Each row comes from the steps of one walk. Every step used is in the known rows, and no mark comes twice. Write the walk behind each row, first mark first.
Known rows
mili-namuk-zisab-rero: [-23  -1  -9  66  31   5  11 -25 -17 -21 -20 -73 -18 -42  22  -5  33   5
  -7  61]
tibu-lide-mili-namuk: [-44  58 -86 -22 -29  26 -16 -32  52   8  30 -35  44 -27  10  94  19  -8
 -34  20]
namuk-zisab-rero-tibu-lide-mili: [-19  56 -23 -14  61  17  25  30  18 -20  69 -13  11 -38   4  23 -17 -47
  15   9]
zisab-rero-mili: [ 23  -1 -20  21  56 -47  77   5 -44  -5  70 -13 -12 -18 -15 -45  46   4
  26  48]
rero-zisab: [ -3 -13 -10  31  12 -45  45  17 -21   6  13 -41  12 -55  44  15  79 -48
 -41 -28]
duvot-tibu-lide-mili: [ -8  54 -60 -54  24  17  19  25  21   4  91 -19  51 -50   9  17  -8 -39
  18  -1]
tibu-lide: [-63  -6 -68   8 -31  37  63   2 -23  13  50  -7  39 -50  10  54   2  -4
  34  14]
zisab-namuk: [-35 -41   3 -31 -20  22  37 -60   1  57  33 -45  36 -44  10  51  71 -30
  17 -12]
zafo-zisab-namuk: [-56 -10 -25 -39   6  27  17 -42  -9  77   2   3  34 -57   6  44  44 -26
 -16  31]
duvot-tibu-rero-mili-namuk: [-36  18 -93  11  -1 -14  32 -29 -14  35  25 -16  74  19  -8  -2  45   9
  -9  37]
tibu-rero: [-56 -23 -73  47  12 -53  36 -31   5  14  49 -46  26   1  46 -20  48  -3
  36 -11]
mili-namuk-zisab-rero-tibu: [-35  16   2  69  78   5  42 -26 -62 -22 -18 -22   3  -3  -1 -11  32 -24
  16  37]
rero-mili-lide-tibu: [-14  58 -20   5  49   3  19 -14  14 -11  26  -4  40 -34 -15   5  -1 -64
  -8  43]
rero-mili: [ -9  -8 -28  -3  41 -54  74  -8 -27  12  73 -20  18 -38 -29 -19  50 -13
  46  26]
duvot-tibu-lide-mili-namuk-zisab-rero: [ -8  26 -23  37  36  34  13   7 -15 -14   0 -50   8 -35  18 -19   3  -5
 -13  61]
duvot-tibu-rero-mili-namuk-zisab: [-63  -3 -30  32  41  -2  25 -10 -10  22 -16 -64  63 -42 -22 -29  21 -26
  19  50]
duvot-tibu-lide-mili-namuk-zisab: [-61  27 -28   3  26  32  -7  -5  22   7 -10 -71  59 -71 -10  21  -1 -41
   5  40]
zafo-zisab-rero: [-17  26 -53  42  49 -17  17 -13 -39  -3  -2  -3 -37 -44  31 -20  21  16
 -22  76]
mili-lide: [-46 -20 -67  45  -5  38  40  -4  23  -9  27 -29  37 -83   1  62   3   4
   1  52]

Write each row's walk
[ -7  13 -28  54  29 -36  33  37   3  11  11 -16  35  -7  62 -15  46 -64
 -63 -22] => mili-lide-tibu-rero-zisab
[ -9  19  -7  49  42   0  -2 -17   8 -24  -6 -74 -21 -44  22  -4  25  -5
 -15  54] => lide-mili-namuk-zisab-rero
[-17 -47   3  -4 -12   5  49  -5  -4  71  25 -27  45 -14  46  23  84 -48
 -35 -40] => tibu-rero-zisab-namuk
[-24  56 -42 -33  42   8  27  14  25 -11  85  -5  26 -36   4  44  -8 -46
  18  -9] => rero-tibu-lide-mili
[-15 -24   5  -1  -4  28  40   6  11  66  16  -8  57 -11  42  27  59 -63
 -57 -25] => mili-lide-tibu-rero-zisab-namuk
[-63  16 -45  44  17  66  65  15 -59  -5  10  21  38  -8   0  33 -15 -11
  14  38] => mili-namuk-zisab-rero-tibu-lide
[-13 -13  11  65  51 -13  27 -14 -25 -29   0 -73 -32 -59  25 -32  30  -5
  18  49] => namuk-zisab-rero
[-69   9 -53  21   9  43  80   7 -56   6  40  27  49 -18  -2  43  -5 -20
  42   9] => rero-tibu-lide
[-12 -22  16 -11  -2   5  36 -11   1  68  16 -22  46  -3  46  13  79 -70
 -46 -41] => lide-tibu-rero-zisab-namuk
[-36  59 -93 -32 -24  35 -11 -25  32  15  31 -28  66 -21   8  69  15 -11
 -31  23] => duvot-tibu-lide-mili-namuk
[-39  39 -76  13   4 -24  17 -43   8  25  16 -17  53  26  -5  15  44 -10
 -21  34] => lide-tibu-rero-mili-namuk
[-12 -19 -39  58  43  33  66  42   2 -16  38  -8  24 -69 -28   5 -13  10
   1  93] => namuk-zisab-rero-mili-lide
[-33 -21 -80  48  25  14  71  32  18   6  61   5  50 -39 -16  11  -5  11
   8  62] => tibu-rero-mili-lide
[-10  75 -31  15  68   9  14   0   2  -9   8  21  24 -29 -10 -11 -18 -53
 -34  74] => zafo-zisab-rero-mili-lide-tibu
[ -6  17 -18  43  32 -60  31  21  -8  13  13 -26  25   3  65 -28  65 -69
 -52 -40] => lide-tibu-rero-zisab
[-22  34   4  51  91  -2  29 -17 -40 -30  -1 -26   0  -5   1  -9  24 -34
   8  31] => lide-mili-namuk-zisab-rero-tibu
[-14  24 -64  20  -1  -8  29 -36 -12   8  15 -23  22   1  -9  26  51  20
 -24  58] => zisab-rero-mili-namuk
[-72  28 -16  20  38  26  -2 -12  23  -3 -17 -62  42 -62 -15  41  -1 -46
   6  36] => rero-tibu-lide-mili-namuk-zisab
[ -2 -15 -41  41  26 -44  54  43 -38  27  22 -24  54  -7  61 -52  67 -44
 -37 -34] => duvot-tibu-rero-zisab
[-21  49 -53 -41  15   1  13  12  48  -6  91 -28  19 -57  14  50  -2 -35
  14  -5] => tibu-lide-mili
[-33  66 -76  -5  -5  34  -4 -22  27  -2  25 -14  35  -2   9  76  13  -6
 -39  28] => zisab-rero-tibu-lide-mili-namuk
